Known rows, with every way that one mark hangs from another
[pesodiv [lofib dimuz]]: [ -8.0   9.5  -1.4   8.0  22.3  16.2   1.2 -66.3  -8.1  -1.7 -23.2  -2.2
  -1.7  42.3  11.4 -10.5  -8.4   4.5]
[lofib dimuz [nuda kinav] pesodiv]: [ -9.4 -10.8  -8.7  -1.1  -3.9  10.0  -8.8  17.6   6.2  -4.0 -22.1   4.9
   3.9 -34.0   4.2 -14.2  -4.7 -33.3]
[lofib dimuz [nuda dolek kinav]]: [  0.1 -13.3 -14.0 -18.0   8.1  21.3  -1.9   3.1 -11.9   7.4  12.3  15.2
   8.8  33.8  -0.8  -8.7   5.2  -7.6]
[lofib dimuz [nuda dolek [kinav molegol]] pesodiv]: [  2.9 -13.6  -4.2  -6.6  -9.0   2.8  -9.4  58.9  11.0  13.1 -11.3   0.3
  10.6 -22.6  -4.5  -6.3  12.0 -21.6]
[pesodiv [lofib dimuz [nuda dolek]]]: [ -1.9  10.4  -0.4   6.6  17.3  33.4  -0.1 -21.4  -8.3   4.8 -39.5  -4.1
  10.5  38.0  -1.5 -14.1   4.7  -8.2]
[molegol [kinav ladev]]: [ 17.1 -15.1   1.2  -1.4  12.8 -13.2   4.8 -40.7  15.8 -13.2  41.9   2.3
 -11.8  22.2  10.0  11.9 -12.5  15.5]
[nuda dolek [kinav ladev molegol]]: [ 21.8 -15.7   4.4 -27.0  -3.3 -21.9   5.8   8.6  -7.9  15.4  26.3   6.4
  -4.6  28.7   0.5  19.8   7.6  22.8]
[dimuz [lofib [nuda dolek]]]: [-11.9  15.5  -7.9  14.0   3.0  11.8   2.9 -18.7  -5.3  -7.5   4.3  -4.4
   2.1   1.1 -10.6  -4.8   1.8  16.3]
[pesodiv lofib]: [ -8.6  10.0   0.1   8.4  24.7   5.0   6.8 -75.2  -7.4  -9.1 -20.5  -5.3
  -7.6  18.1   9.7  -5.7 -10.8   8.3]
[dolek nuda]: [ -8.2   4.4   6.3   4.0  20.2  -3.1   8.0 -19.0   0.5  -8.2  -0.4   6.1
  -4.0  44.2  10.2   7.2 -16.3  -0.9]
[nuda dolek]: [-11.8  -6.9 -11.4   1.0  20.0  -1.9   8.1 -39.9  -3.5  -7.3   2.1   9.1
  -3.6  37.7  -0.1   5.5  -8.4  23.0]
[kinav ladev molegol [nuda dolek]]: [ 17.5  -7.3  21.8  -0.4 -10.8 -25.9   7.9  13.5  20.9  10.9  21.7  -8.0
  -2.9  69.9  -0.7  22.3   8.0  29.8]
[molegol kinav]: [  1.5 -17.3 -14.1   5.6  24.4  -4.9   3.9 -58.4  17.6 -19.4  57.8   6.4
 -10.5  11.1   8.5  -0.2 -14.0  12.8]
[lofib dimuz [nuda dolek kinav] pesodiv]: [ -6.5  -9.3 -11.6  -5.1  -1.8  17.5  -7.2  33.0  -3.5   3.9 -17.1  15.1
  10.6 -25.4  -1.9 -11.1   4.7 -24.5]
[dimuz [lofib nuda]]: [-15.2  16.5  -7.6  17.3   1.6   4.2   0.8 -33.1   6.3 -16.0   3.2 -14.6
  -5.0  -3.4  -3.9  -8.0  -8.5   6.7]
[dolek [nuda [kinav ladev molegol]]]: [ 23.4  -5.4  22.5 -23.6  -3.1 -24.3   6.0  30.6  -5.9  15.4  19.6   4.0
  -5.6  40.3  10.6  22.3  -1.5   0.5]

Rows
[ -0.9   6.8  -2.6   4.2 -20.4  -5.8  -6.6  47.7  -2.0   6.0  10.5  -4.3
   4.7 -71.3 -12.5  -2.7  15.4  -1.7]
[dimuz [lofib [nuda dolek [kinav molegol]] pesodiv]]
[ 31.4   0.9  18.2 -21.5  -6.5  13.6  -1.9  28.5 -16.3  27.3 -15.2  -6.3
   9.2  41.5  -2.0  -0.2  21.2  -8.6]
[pesodiv [lofib dimuz [nuda dolek [kinav ladev molegol]]]]
[-19.4  19.2  -5.7  24.9  -7.0   6.6  -2.8  12.0   0.3 -11.4 -23.9  -6.4
   3.9 -58.7 -11.6  -6.0   1.3  -1.0]
[dimuz [lofib [nuda dolek] pesodiv]]
[-14.6  11.9  -6.5   8.8 -15.3   1.8  -6.0   6.9  -4.3 -10.7  -3.0   0.4
  -2.1 -83.7  -3.9 -11.1  -1.5 -15.0]
[dimuz [lofib [nuda kinav] pesodiv]]
[ -6.0   8.2  -2.6   7.8 -22.8 -14.2  -8.5  29.4  10.2  -1.3   8.5 -13.6
  -2.0 -82.0  -6.8  -6.9   4.9 -11.6]
[dimuz [lofib [nuda [kinav molegol]] pesodiv]]
[  3.1  13.4   7.8  -1.2 -23.3   0.0  -2.4  40.1 -18.3   2.3 -20.1   3.6
   2.8 -59.4  -9.3   3.7   9.7  -3.7]
[dimuz [lofib [nuda dolek [kinav ladev]] pesodiv]]
[-17.3  -2.3  -6.2  20.0   2.2   7.6  -8.2  10.6  22.2 -11.5 -45.8 -11.9
   2.4 -22.3   3.5 -12.4 -12.0 -29.3]
[lofib dimuz nuda pesodiv]
[  1.9 -10.7   5.8   4.5  -1.2 -17.3   6.1  -4.5  24.4   5.9  36.9  -2.4
  -1.1  65.2  -2.5  10.6   5.5  27.8]
[kinav molegol [nuda dolek]]
[  7.2 -17.8  -9.6 -20.5   7.5 -12.5   4.6  -8.3  -5.4   9.1  45.8  12.7
  -2.3  15.0   0.1   8.0   5.3  21.9]
[nuda dolek [kinav molegol]]
[ 12.9  -1.0  18.6 -22.2   4.0 -10.2   7.9   8.5 -18.2   6.0   8.9  16.4
  -4.7  42.4  10.4  16.9  -6.9  -1.7]
[dolek [nuda [kinav ladev]]]
[  9.6  10.7   3.2 -15.4 -14.8   5.2   2.3   9.4 -23.3   6.4  11.4   4.5
   1.0  -3.3  -7.2   6.6   9.7  15.3]
[dimuz [lofib [nuda dolek [kinav ladev]]]]
[  4.7  -7.4   5.6  -9.1 -14.3   1.1  -7.5  35.0   3.8   2.6 -32.2  -3.3
   1.5 -24.2   7.4  -2.3  -2.8 -31.7]
[lofib dimuz [nuda [kinav ladev]] pesodiv]
[-22.6  20.0  -3.2  30.2  -8.2  -1.5  -5.2  -1.5  11.6 -19.0 -28.3 -15.9
  -3.4 -71.9  -6.0  -9.2  -9.0 -10.7]
[dimuz [lofib nuda pesodiv]]
